Each row was made from one path, in order. Every step used is in the known rows, and no mark comes twice. Write each row's path.
Known rows
M, R, C: [-0.19 -1.99  3.00 -0.44  0.45 -1.63  2.52 -4.52  0.80  0.50  5.49  0.98
  0.13  1.68  1.90 -2.91  0.70 -0.35 -1.19  0.42]
R, C, D, N, V: [ 0.21  1.67  5.18 -4.32 -3.01 -1.86  0.86  0.48  3.47 -5.63  4.47  2.88
 -4.66  2.94 -2.11  0.86 -0.59 -3.14  1.89 -1.03]
C, D, N, V, S, J, T, R: [-5.35 -0.82  3.15 -3.14  0.10 -1.31 -0.75  0.65  3.70 -3.04  2.73  0.70
  2.88 -1.54  2.52  1.46 -1.30 -2.69 -1.23  0.98]
M, P, G: [-2.23  0.23 -0.30  1.40 -0.18  1.42  0.83 -0.15  2.53  0.52  0.02  2.55
  0.75 -0.16 -1.88 -4.12 -0.81 -2.25 -2.51  1.51]
C, D, N: [-0.31  0.95  3.81 -0.10 -2.23  1.61 -1.25 -0.98  0.61 -4.18 -0.57  1.73
 -4.84  1.28 -1.43  2.30  0.23 -4.19 -0.73  0.63]
D, C, V: [ 0.77  1.03  2.81 -2.75 -1.69 -1.28  2.97  0.95  3.95 -3.21  3.73 -0.99
  0.77 -5.90 -1.40 -1.32 -0.61  0.66  3.27 -3.27]
N, V, S: [ 0.39  2.56  2.38 -4.38 -0.78 -1.07 -2.35  1.93  3.57 -6.27  4.20  1.70
 -0.49 -0.93 -0.12  0.39 -0.88 -0.41  1.32 -2.78]
T, R, N: [-1.02  0.69  0.48 -1.08 -0.18  4.41  0.45 -1.26  1.72 -0.18 -0.62  2.10
  4.49 -2.34  1.89 -1.94 -2.52 -0.96 -1.01 -2.43]
V, S, J, T, R, M: [-6.61 -1.18  0.11 -4.16 -0.04 -3.83 -1.15 -1.10  1.40  0.72  3.35  1.09
  0.95 -1.04  2.99 -3.88 -0.38  0.31 -1.81  1.13]
R, C, D, N: [-0.77  0.73  5.89 -0.64 -2.43  0.16 -0.28 -2.02  1.00 -2.93  2.19  1.86
 -5.99  2.66 -0.80  1.58  0.25 -4.07 -0.49  0.96]
S, J, T, R, C: [-4.96 -2.80  3.16 -1.16  1.27 -3.28  2.26 -1.67  1.71  4.30  4.99 -0.94
  2.88  0.58  4.02 -1.19 -0.37  0.22 -1.25  2.07]
V, S, J, T, R: [-5.42 -2.13  0.73 -1.15  2.07 -1.09 -0.62  0.23  2.06  1.00  1.93 -1.11
  5.55 -2.81  4.32  0.26 -0.81 -0.40 -2.25  1.35]
C, V, S, J, T, R, N: [-4.91  1.53  1.94 -3.90 -0.07  3.82 -1.23  0.90  4.22 -1.68  0.41  1.83
  4.45 -4.40  2.08 -2.75 -3.72 -1.94 -0.37 -2.18]
P, G: [-0.43 -1.15 -0.64  2.63  1.43 -0.01 -1.34  1.27  3.62  0.94 -0.36  1.02
 -0.63 -0.11 -0.44 -3.04 -0.86 -0.70 -1.65  0.02]
D, N, V, S: [ 1.17  2.42  4.12 -4.75 -0.41 -0.05 -3.15  2.14  4.21 -7.70  4.90  2.40
 -2.30 -1.14  0.40  0.93  0.05 -1.85  0.18 -2.99]
V, S, J, T: [-6.04  0.45 -0.91 -2.65  1.25 -0.90 -3.42  2.51  2.04  0.86 -0.19 -0.35
  0.92 -0.11  2.59 -0.15 -0.71  0.14 -2.04  1.71]
C, D, N, V, S, J: [-2.49  2.62  2.31 -4.00  0.08  1.55 -3.70  1.22  2.89 -6.40  1.96  2.71
 -4.61 -2.17  0.25  3.38 -1.28 -1.12 -0.17 -0.12]
T, R, M: [-2.70 -1.60  0.53 -2.51 -0.86 -3.30  1.37 -2.76 -0.07  0.49  3.32  1.26
  0.37 -0.77  1.11 -4.00  0.22  0.20 -0.48  0.07]
N, V, S, J, T, R: [-4.86 -1.47  1.08 -3.09  1.61 -2.15 -0.08  1.26  3.48 -0.58  3.24 -0.36
  5.66 -2.30  3.58  0.11 -1.26 -0.21 -1.01  0.50]
M, P: [-2.20  1.81  0.46 -1.41 -2.02  1.82  2.75 -1.74 -1.27 -0.58  0.48  1.99
  1.65 -0.06 -1.66 -1.35  0.01 -1.94 -1.23  1.87]

Write each row's path
[-6.39  1.46  3.09 -4.99 -0.95 -2.29 -2.72  2.19  4.02 -2.10  3.04  1.42
 -2.61  2.28  1.42  0.39 -1.18 -2.06 -1.00  1.58] | R, C, D, N, V, S, J, T
[-6.20  0.26  4.78 -1.02 -2.21 -2.31 -0.01 -2.60  1.53 -0.69  2.74  0.56
 -0.56  1.58  1.08  1.30 -2.40 -2.72 -0.28  2.45] | V, S, J, T, R, C, D
[-2.78  2.00  0.57 -4.45  1.58  2.91 -2.56  1.04  3.59 -4.04  2.38  2.70
  0.92 -4.56  2.46  1.07 -2.49  0.69 -0.41 -1.76] | T, R, N, V, S, J
[-5.94  2.30 -1.08 -5.47  0.11  0.45 -3.43  3.73  4.02 -1.01  0.16  1.69
  1.40  0.23  1.99 -1.51 -2.34 -0.03 -1.08 -0.30] | R, N, V, S, J, T
[-6.17 -0.55  0.40 -6.21 -0.61 -4.92 -0.47 -0.04  2.82 -1.01  4.85  1.79
  1.03 -0.56  2.16 -4.07 -0.71  0.36 -0.60  0.20] | N, V, S, J, T, R, M
[-3.38  0.09  4.66 -4.80 -1.55 -2.56  1.18  0.77  4.29 -3.60  4.72  2.10
 -1.68  1.86  0.15  0.96 -0.93 -2.79  0.75  0.43] | S, J, T, R, C, D, N, V
[-3.20  1.27 -0.44 -5.64 -0.32  1.00  0.69  2.31  4.63 -1.68  1.47  2.82
  4.24 -0.80  1.20 -2.02 -3.14 -0.09  0.62 -2.11] | S, J, T, R, N, V
[-4.11 -1.58  5.83 -3.03  0.10 -2.52  3.44 -0.32  3.41  0.47  5.76 -0.77
  1.00 -3.33  0.20 -2.23 -1.56 -1.65  2.68  0.30] | S, J, T, R, C, V
[-0.94  0.73  7.72 -2.79 -0.60 -1.21  0.18 -1.06  3.64 -4.80  7.18  0.24
 -0.22 -4.39  0.35 -1.01 -1.38 -2.34  2.26 -2.27] | T, R, C, V, S
[-2.21  2.71  2.19 -5.73 -1.26  0.45 -2.24  2.15  5.38 -5.20  3.38  2.52
  3.74 -0.92  1.60 -1.90 -2.72 -1.50  0.19 -3.56] | J, T, R, N, V, S
[-3.29  0.18  4.60 -2.72  1.88  0.52 -0.86 -0.65  2.77 -2.71  5.14  0.45
 -1.27 -6.15  1.77  1.00 -1.50 -0.19  0.90 -0.20] | T, R, C, V, S, J
[-4.49  0.05  6.38 -1.75 -0.96 -0.23 -1.72 -1.52  2.53 -2.88  3.43  1.45
 -3.33  0.67  2.01  2.00 -0.31 -4.25 -2.18  1.80] | V, S, J, T, R, C, D, N
[-5.75  0.77  5.02 -2.97 -2.65 -3.23  0.65 -1.62  2.96 -2.35  4.15  1.28
 -0.44  2.14  0.30  1.12 -2.77 -2.63  0.87  1.51] | N, V, S, J, T, R, C, D
[-4.47  1.80  1.45 -4.34 -0.33  3.04 -0.35  0.84  5.40 -1.71  1.67  1.29
  5.68 -5.85  3.25 -2.57 -3.22 -0.30 -0.77 -3.22] | D, C, V, S, J, T, R, N
[-3.19  1.21  4.72 -3.96  0.54  0.15 -1.95 -0.55  3.47 -5.18  5.17  2.39
 -3.13 -2.47  1.80  2.95 -1.24 -1.19 -0.37  0.18] | T, R, C, D, N, V, S, J
[-2.45  1.47  6.83 -5.00 -2.13 -2.77 -1.51  0.64  5.22 -6.56  6.64  2.02
 -0.72  1.05  1.03  0.37 -1.03 -3.73  0.14 -1.43] | J, T, R, C, D, N, V, S
